In the rows, zero is written as 128.
Known rows, with every step that occurs:
riso/duge/mubu/sunaf: [109 133 167 125 100 122 109 101 158 136  98 199 111 137 183  79  97 111
 120  87 144 125 137 135 103 145 142 129 124 113 127 112 155 127 123 122
 115 114 140 135 134  96 152  78 106 158  96 133 159 102 178 190 101 136
 117 180 123 139  52  98 133 167 140 113  69 153 184 126 138  78 136]
sunaf/mubu/ranuv: [167 128 130 131  59 124 121 102 160 139 127 161 147 134 123  98 100 133
 138 142 150 134 131 122 117 147 153 101 110 116 128 125 113 124 108 100
 119 132 155 162 173 112 188 106 123 153 111 100 147 129 131 155  68 154
 119 170 118 124 133 113 179 209 139 152 141 139 192 129 180  69 148]
bapu/duge/riso: [103 119 157 125 128 118 144  94 161 162 117 151 116 132 137  72 100 176
 116 108 122 133 137 111 102 151 159 130 121 146 151  97 145 151 119 125
 107 117 155 146 162 120 136 145 120 183 108  93 152 101 125 171  89 145
 134 175  89 148 129 108 156 171 164 113 132 144 142 103 130  69 140]
bapu/duge: [102 126 163 120 123 116 150  98 153 142 104 154 119 116 146 103  90 153
 123 109 139 143 124 108 131 149 164 129 118 117 143 122 129 127 120 133
 111 117 153 158 145 120 140 122 124 149 116  77 150 109 126 161  83 155
 121 167 105 170 115 102 150 162 144 110 132 140 144 136 128  72 133]
mubu/duge: [110 126 147 119 116 120 140 108 147 137 104 153 131 126 185 143 101 136
 116 112 144 132 150 134 130 145 153 126 115 116 144 115 147 127 113 138
 126 121 145 144 150  93 134 127  95 160  88 146 148 141 144 153  92 155
 118 177 110 149 101  98 126 185 148 116 158 144 164 138 146  74 144]
sunaf/mubu/ranuv/riso/besa: [161 131 130 119  75 126 157  85 160 125 130 169 130 124 112  34 102 146
 142 120 126 117 164 117 129 152 153 121 104 104 132 111 103 114  98  80
 127 133 163 173 159 103 174  75 113 156 114  77 144 137 151 166  62 144
  94 181 139 137 106 107 172 226 115 159 125 141 196 112 176  67 119]
mubu/ranuv/riso: [159 143 130 114  69 131 142 103 163 130 135 158 140 125 121  34 115 128
 146 119 124 127 150 117 139 128 170 100 116 111 118 104 137 118 105 108
 113 124 152 153 141 108 175 100 109 144 145  95 146 136 130 171  81 144
 117 183 126 134 141 118 151 199 121 125 131 144 200 123 129  73 131]
riso/duge: [ 98 133 157 116  83 106 123  98 144 145 113 168 141 111 158 120 120 147
 132 113 146 137 106 119 111 139 170 132 118 110 146 108 143 126 128 146
 124 124 149 144 147 101 157 123  96 154 121 133 157 108 167 158  92 161
 122 175 122 133  66 107 156 185 147 107 128 140 158 150 137  79 132]
sunaf/mubu/ranuv/riso: [165 138 119 130  55 131 117 102 161 131 130 167 145 124 113  23 114 138
 138 124 112 123 149 116 119 151 165 111 110 106 127 115 125 110  98  98
 116 132 160 159 152 109 177  78 114 151 115 104 142 133 133 161  69 140
 116 182 133 136 132 121 177 216 118 164 131 146 198 110 187  57 128]
ranuv/riso/besa/mubu/duge/bapu: [103 131 155  87 133 126 160  74 162 130  97 124 132 133 203  89 109 181
 115  92 129 123 170 130  90 161 136 151 101 130 154  90 128 134 108 129
 145  78 145 168 175  78 144 113 109 150  58 116 146 160 175 162  53 118
  81 181 107 167  87  83  94 207 117 127 143 155 124 117 141  93 124]
duge/mubu/ranuv/riso/besa: [152 126 127 122 102 131 150  91 159 127 130 201 112 141 129  33 116 122
 140 113 121 126 172 120 118 138 137 121  97 119 136 111 113 119 105 106
 116 122 152 163 110 115 173  66 100 180 121  79 151 139 159 176  71 127
  86 199 145 155  99 111 148 193 117 137 127 139 219 103 132  73 123]
riso/besa/mubu/sunaf: [134 124 164 109 133 118 172  86 175 123 102 145 141 126 185 100  88 133
 104 108 164 126 178 137 154 153 134 127 102 132 137 119 101 131 114 154
 123 101 139 167 183 104 146 129 129 160  86  71 148  96 164 189  54 123
  95 151  90 140  69  87 105 201 144 124  54 139 111 128 125 105 117]
riso/besa: [126 122 156 105 118 106 164  85 145 131  96 155 124 117 155 123  99 147
 130 119 148 132 129 112 126 140 138 133 107 126 163 120 105 131 117 134
 135 133 144 170 142 100 147 133 105 165  99  85 141 124 156 155  75 156
 111 173 120 136  85  91 147 199 143 117 119 140 167 140 106  83 127]
sunaf/mubu/duge: [109 126 162 131  94 128 124 103 152 147 116 157 138 127 178 155  98 145
 116 117 138 127 140 145 103 167 143 125 129 105 149 121 127 123 107 100
 126 128 162 161 180  98 137 115 104 147  68 138 140 143 146 153  85 159
 109 162 114 156 104  96 145 195 144 151 160 134 187 128 189  62 144]
riso/besa/mubu/ranuv: [146 120 136 111  92 124 151  94 164 136 116 152 144 120 151 102  99 123
 127 136 154 131 152 120 140 135 132 104  94 121 145 126 108 124 116 150
 134  97 141 167 182  96 188 142 127 161 115  75 151 125 162 164  39 115
 102 173 104 130  88 102 136 197 138 125 120 134 151 128 123 101 136]
besa/riso/duge: [ 95 128 160 108  83 116 120  96 159 138 112 171 155 106 150 112 127 168
 144 109 141 129 117 116 110 141 157 136 128 109 153 109 159 137 122 164
 129 128 148 154 121  96 156 105 103 156 107 141 156  97 169 178 108 165
 135 147  99 155  91  97 192 193 136 104 130 128 169 117 144 101 136]
mubu/duge/riso/besa/sunaf: [102 112 149 110 135 115 177  90 168 151 114 142  54 134 200 136  90 190
  92  91 147 116 168 134 133 156 113 136  95 142 140  86 125 154 107 156
 137 103 148 145 178  94 134 137  99 174  88 122 153 125 162 198  83 140
  92 173  83 144  88  81 107 188 160 105 107 137 193 111 126  41 140]
besa/mubu/sunaf/buse: [148 144 164 151 125 119 164 103 188 125 109 151 148 135 169 102 116 116
 116 116 158 129 153 154 158 121 138 141 139 111 130 117 105 134 126 182
 131 104 152 155 201 110 148 141 137 149  59 107 138  51 148 179  66 129
 111 164 112 109  82  78  80 175 132 111  69 118 135 131 128  84 135]
duge/riso/besa/sunaf: [140 111 151 110 122 112 171  85 172 148 110 158  64 127 170 100  98 194
  87 117 136 128 163 119 118 143 120 131  93 151 138  94 117 156 118 145
 124 111 141 156 180  95 153 142 105 187 101  90 150 107 155 193  80 131
 111 173  87 121 107 101 134 195 160 108  82 127 177 113 110  50 128]
duge/mubu/sunaf: [154 127 148 128 119 117 120 111 178 136 103 187 113 140 182  83  93 107
 119 106 143 133 157 144 102 148 141 118 124 121 129 113 145 123 116 127
 118 123 139 139 132 112 147  77 111 173  87  99 139 103 144 189  89 155
 107 183 121 132 102 108 134 154 147 125  70 149 183 134 138  77 142]
besa/riso/duge/mubu: [115 129 150 122  98 119 108  92 169 144 119 212 138 124 157  96 136 155
 152 112 131 130 123 120  75 147 125 134 109 124 147 122 156 124 125 162
 128 127 149 145 105  91 158  70  96 185  95 145 150 103 177 181 115 151
 135 148 125 166  84 106 184 172 142 112 135 130 189 103 154  95 144]
mubu/ranuv/riso/duge: [119 147 138 113  61 128 128 101 151 141 131 171 154 130 127  30 114 135
 134  99 135 129 128 103 137 133 174 112 107  92 116  98 140 111 115 122
 113 111 159 139 141  98 182  99 108 149 149 140 150 128 157 163  82 146
 133 188 132 135  94 114 163 206 122 121 144 132 179 119 152  73 120]
besa/sunaf: [138 125 137 107  95 117 143 100 173 132  94 159  87 109 165 112  97 145
 107 120 145 132 137 117 129 138 143 124 109 123 133 120 122 136 118 154
 129 115 139 144 161 114 151 108 109 149 123 107 144 108 131 181  94 136
 119 160 103 131 110 112 120 176 141 106  92 135 171 154 128  43 138]
ranuv/mubu/duge/bapu: [117 139 161  92  91 127 127  90 155 151 105 124 130 146 224 120 109 196
 110  98 145 134 143 151  89 158 178 122 117 146 173 108 148 143 133  95
 134 122 133 152 164  92 149 156  88 141  90 150 149 154 145 154  89 179
 102 183  95 154 143  99 117 170 154 129 152 159 166 138 156  73 148]
duge/riso/besa/sunaf/mubu: [137 108 153 127 106 117 156  82 171 143 119 153  64 138 161  96 100 186
 116 117 125 120 152 127  94 171 108 136 101 147 151  90 105 144 112 110
 135 123 157 167 200 100 155 120 112 179  91  92 135 120 161 200  74 137
 100 156  94 114  96 108 156 206 151 147  90 131 192 100 162  35 131]
bapu/duge/riso/besa/sunaf/buse: [104 120 162 145 162 122 208  82 168 144 114 146  57 146 140  83  87 200
  95 103 134 122 152 129 163 133 122 157 118 139 148  96  92 164 129 160
 114 104 163 161 186 117 159 140 128 176  99  69 154  69 156 207  79 118
 111 163  96 152 101  77 112 171 144 107 100 109 153  98 100  31 123]
ranuv/mubu/sunaf/buse: [137 152 152 144  99 126 163 105 167 125 111 145 133 144 181  61 113 146
 114 102 139 145 140 149 187 120 184 127 143  86 152 123 110 138 131 135
 122 135 142 157 182 116 156 150 113 130 104  98 149  53 138 187  92 176
 108 186  97 111 114  91 102 165 127 133  65 124 173 125 143  64 125]
bapu/duge/riso/besa: [ 94 115 164 115 151 114 180  79 140 149 109 154  99 124 144  82  97 178
 112  99 122 133 146 102 118 161 147 132 108 159 158 101 129 146 117 120
 112 115 154 160 156 105 136 150 126 190  98  64 149 105 155 177  66 146
 118 174  95 155  98 102 161 182 165 117 139 135 143  98 119  81 124]
sunaf/buse: [129 143 146 147 101 115 149  99 160 126 105 151 134 126 133 121 109 144
 132 121 138 138 129 136 142 118 143 150 141 116 146 117 108 124 115 145
 122 125 148 159 160 110 153 134 111 157  92 113 137  79 137 155  83 154
 126 169 114 114  96 101 123 183 134 103 136 114 165 144 117  58 133]

Rows:
[103 116 153 120 123 123 158  79 158 113 117 166  73 126 184  87  96 158
 104  90 126 107 176 129 135 177 123 144 101  97 136 102 112 122 101  99
 132 103 170 167 175  96 138  77 106 122  87 126 147 136 167 198  75 130
  77 168 135 182  63  87 117 203 108 145 118 143 193 115 176  30 117] | ranuv/riso/besa/sunaf/mubu/duge
[119 136 133 131  40 135 113 102 176 132 139 182 109 131 132  24 117 143
 120 102 122 119 134 116 127 151 158 122 102  82 103 108 135 114 106 109
 112 105 158 146 175 111 192  65 114 124 128 133 157 131 166 191  81 129
 111 168 125 149  98 109 165 216 111 152 100 141 206 114 192  35 122] | besa/sunaf/mubu/ranuv/riso/duge
[110 134 157 119 102 131 135 103 153 172 121 146 134 147 211  94 109 199
 112 109 134 133 149 150 123 143 175 124 115 137 183  89 150 155 133  99
 119 132 152 132 182 100 133 187  93 179  95 149 150 122 143 161  87 172
 123 194  91 124 126 103 136 168 159 141 164 143 189 111 156  75 141] | ranuv/mubu/duge/riso
[134 116 152 111 120 122 176  83 148 153 114 149 108 136 154 105 110 191
 130 122 131 128 153 123 108 145 138 142 110 152 155  94 115 149 111 130
 127 134 154 163 167  99 149 162 101 198 108  96 148 111 149 168  71 159
 108 182 103 112  95 104 157 197 157 124 122 138 166 106 110  79 124] | duge/riso/besa
[114 129 145 103 113 120 171  83 158 113 107 161 122 115 132  60 126 141
 141 103 132 123 159 108 137 150 154 141 117 112 152 105 117 117 103 127
 120 121 152 173 130 100 132 104  99 160 120  95 140 118 154 164  74 141
 107 188 150 146  75  98 143 203 112 134 120 140 168 121 127  76 110] | ranuv/riso/besa
[113 125 155 125 119 124 140 101 171 175 113 144 142 147 191 120 100 172
 111 107 135 132 160 142  98 149 124 115 115 151 150  77 145 143 117 151
 129 105 152 140 205 100 123 180 107 186  70 139 154 112 148 150  60 131
 121 173  83 126  85 101 106 188 155 116 152 129 152  97 144  87 160] | besa/mubu/duge/riso
[ 98 129 152 104 131 130 163  82 157 129 111 160 152 118 189  97 113 142
 120  97 145 117 183 135 141 156 139 141 102 120 162 110 107 114 108 127
 126 102 154 166 170  92 122 133 106 151  87 119 151 122 167 166  51 114
  84 176 117 169  39  85  95 195 125 127 153 128 146 113 143  97 114] | ranuv/riso/besa/mubu/duge
[155 130 121 131 105 125 192  91 174 115 125 152  74 132 125  47 111 134
 115 106 147 119 166 123 188 116 135 138 108 102 112 107  85 126 115 149
 124 104 159 176 155 115 190  83 116 141 137  86 145  95 148 204  79 127
  95 183 134 137  92  90  99 196 105 113  90 116 203 110 109  31 113] | mubu/ranuv/riso/besa/sunaf/buse
[155 116 136 128  74 122 148  86 179 158 132 153  75 141 136  76  98 188
 103 129 128 118 162 125 119 157 114 116  97 143 122 100  97 151 110 108
 128 117 158 166 204 110 189 113 111 188  98  82 147 126 159 189  64 128
  98 169  87 113 125 100 169 221 151 147  85 132 216  98 159  33 136] | duge/riso/besa/sunaf/mubu/ranuv
[171 136 123 120  76 132 125  99 184 136 126 161 170 133 120  29 111 121
 130 121 127 128 163 128 139 124 158 105 109 111 128 102 126 117 112 129
 108 100 146 146 178 106 174 123 128 149 124 100 146 120 143 158  45 122
 114 180 117 132 119 115 124 195 114 139 133 136 156 109 144  89 137] | besa/mubu/ranuv/riso
[140 134 160 114  85 116 128 106 169 144 104 148 135 135 203  50 101 139
 124 105 141 135 146 136 160 138 193 113 125 122 160 115 128 137 128 118
 121 141 142 146 172 117 141 158 105 143 110  93 147  84 136 189  90 179
 107 184  98 120 128  99 133 160 145 147  66 150 167 134 141  75 127] | ranuv/mubu/sunaf
[151 134 156 109 104 121 130 107 184 144  93 141 147 131 196 106  94 120
 112 114 149 135 162 141 135 139 147 109 114 121 137 117 131 128 121 158
 131 101 131 142 190 118 144 136 123 151  84  98 138  85 147 178  57 129
 101 153  83 128  91  92 100 169 137 123  56 141 125 131 139  96 140] | besa/mubu/sunaf
[122 120 160 143 106 127 119 101 180 158 115 150  77 144 182 124  98 186
  94 108 122 122 151 143  99 171 125 122 117 129 134  88 122 139 115 123
 131 116 154 142 204  96 152 120 100 167  66 154 150 126 145 181  85 139
 105 162  91 136 113  99 129 188 150 138 128 132 201  97 185  31 146] | besa/sunaf/mubu/duge/riso
[131 151 141  97  59 131 118  89 159 141 119 146 167 144 155  46 119 166
 124  99 125 123 133 119  84 146 157 115 110 127 119  94 146 132 116 129
 138  85 138 141 184  94 196 108 110 151 105 131 155 143 181 166  62 115
 122 180 115 143 109 122 127 210 119 118 148 153 128 118 162  93 132] | besa/mubu/ranuv/riso/duge/bapu
[110 126 162 137 107 130 126  95 163 165 114 152 114 135 171 130 105 192
 124 110 116 133 147 144  88 161 131 127 113 144 151  93 136 142 107  82
 120 134 160 148 190  93 140 138  93 182  59 150 144 129 148 157  81 150
 114 170  97 135 106  97 163 199 156 150 163 141 194  92 189  62 149] | sunaf/mubu/duge/riso
[123 148 145  97  60 135 127  90 150 148 114 139 135 146 145  40 114 174
 120 103 116 126 131 111  89 147 171 119 107 122 118  97 154 140 118 121
 126 108 150 143 147  91 196  80 108 157 125 132 148 159 172 165  84 153
 125 191 131 139 132 120 148 206 129 109 144 158 171 127 152  74 131] | mubu/ranuv/riso/duge/bapu
[130 133 153 140 108 112 162 102 193 120 112 148  86 130 160 115 117 141
 113 121 140 128 123 130 160 115 134 149 136 101 132 111 110 137 131 172
 134 106 143 154 176 113 163 108 114 148 103 121 138  79 143 186  91 137
 128 161 115 124 103  92  88 161 123 102  89 113 181 141 110  37 137] | besa/sunaf/buse
[162 121 118 116  94 131 155  91 173 126 128 188  80 143 148  26 108 112
 115 111 132 114 180 113 131 145 115 126  87 117 118 114 115 117 108 115
 121  91 146 155 124 107 168  51 110 172 134  77 153 140 157 214  82 118
  90 191 134 157  99 110 125 186 121 131  88 132 228 111 121  46 131] | duge/mubu/ranuv/riso/besa/sunaf
[114 109 170 101 123 122 152  80 171 133 108 122  62 144 210 160  90 192
  91 107 139 121 166 145  78 183 110 138 100 133 146 102 113 150 112 113
 140  97 152 175 185  98 160  88  97 141  52 122 143 167 171 184  67 144
  83 153 102 171 109  86 122 205 141 126 126 154 185 143 171  45 131] | riso/besa/sunaf/mubu/duge/bapu
[111 139 158 155 106 131 133  95 172 138 106 200 127 149 162  84 133 128
 136  98 133 126 144 144 121 135 127 139 138 112 118 113 136 138 128 167
 134 120 159 150 122 106 171  60 116 176  66 135 150  54 180 212 121 148
 119 147 126 152  68  82 142 160 125 100  78 118 200  99 146  82 123] | besa/riso/duge/mubu/sunaf/buse
[135 141 130 126 102 142 130 100 155 138 128 214 122 134 110   4 113 106
 139  99 117 131 161 112 112 140 158 118 104 115 124 116 132 115 110  97
  96 111 155 142 111 122 174  47 132 165 136  71 161 129 131 179  76 123
 110 196 127 181 136 111 143 157 120 139 134 141 192  99 139  67 129] | bapu/duge/mubu/ranuv/riso
[108 110 159 111 144 116 182  86 161 154 115 153  60 126 158  77  89 198
  97 103 134 129 162 107 130 155 128 137 107 152 133  99 122 162 116 133
 112  95 153 150 171 120 151 127 126 176 109  74 146 104 156 217  74 135
 100 157  84 168 111  91 141 173 164 120  91 135 156 102 112  44 122] | bapu/duge/riso/besa/sunaf
[106 120 164 127  97 113 114 105 183 138 111 156  83 130 198 140  94 147
  96 119 147 123 145 148 124 170 127 127 115 105 135 109 119 124 110 130
 132 107 150 151 186 103 143  98 105 133  75 144 145 140 147 183  82 141
  97 149  98 160  97  87 128 186 137 142 122 139 194 139 180  33 150] | besa/sunaf/mubu/duge
[104 137 154 115  91 120 129 108 151 141 104 147 147 134 209 112 105 152
 112 107 150 138 132 150 150 141 184 121 112 112 177 117 147 123 129 110
 127 126 145 155 160 102 139 167  91 138 118 138 149 132 146 156  88 176
 108 189  91 142 106 101 120 160 151 140 161 137 175 132 160  67 141] | ranuv/mubu/duge
[136 130 137 132  95 131 116 102 147 147 119 194 111 151 133  74  97 107
 131 115 144 135 134 120 116 135 146 110 111 127 133 122 138 116 136 112
 109 112 147 152 126 130 182  84 123 174 123  76 157 129 134 165  76 140
 124 181 108 176 138 103 148 147 150 124 150 145 191 114 136  71 151] | bapu/duge/mubu/ranuv
[139 120 168 118 132 122 167  83 179 150 102 146 122 142 184  83 100 171
 110  99 135 125 179 141 134 147 121 119 102 155 137  94 111 152 110 147
 123 102 144 157 206 105 146 163 127 189  72  77 148  79 164 193  45 118
  93 166  78 107  76  92 124 196 155 119  58 139 142 101 117  99 124] | duge/riso/besa/mubu/sunaf
[112 123 163 108 107 121 112  99 186 140 124 121  74 144 219 149  96 194
  84 112 143 126 136 151  63 178 121 136 118 134 135 104 139 144 117 115
 129 107 149 150 187 101 150  81  99 132  48 134 142 167 153 182  88 148
  98 154 101 167 127  95 116 188 140 130 117 153 180 137 185  37 149] | besa/sunaf/mubu/duge/bapu
[131 130 163 111 135 122 171  87 168 119 103 161 131 127 166  37 112 132
 123  91 137 124 188 131 154 157 147 140 106 114 131 105 112 120 109 134
 127  95 143 164 174 101 133 109 126 137  94  66 138  91 162 187  51 117
  89 176 116 149  61  85 103 201 110 138  63 143 136 112 135 101 105] | ranuv/riso/besa/mubu/sunaf
[128 143 134 131  45 131 108  94 160 136 117 179 157 127 116  36 111 144
 139 106 116 122 123 112 111 156 166 111 126  91 122 114 131 110 111  92
 120 125 161 151 159 103 187  86 113 146 121 131 155 124 166 166  74 144
 129 183 148 139  93 119 191 220 106 156 145 140 191 114 195  67 126] | sunaf/mubu/ranuv/riso/duge
[124 139 137 130  61 121 100 104 146 145 122 196 133 144 142  98 114 107
 136 124 142 128 122 118  95 139 143 108  99 117 128 123 142 114 135 122
 119 121 147 145 130 118 198  88  99 178 122 138 159 127 172 161  86 138
 140 193 117 132  88 113 165 180 143 115 135 139 207 118 136  77 149] | riso/duge/mubu/ranuv
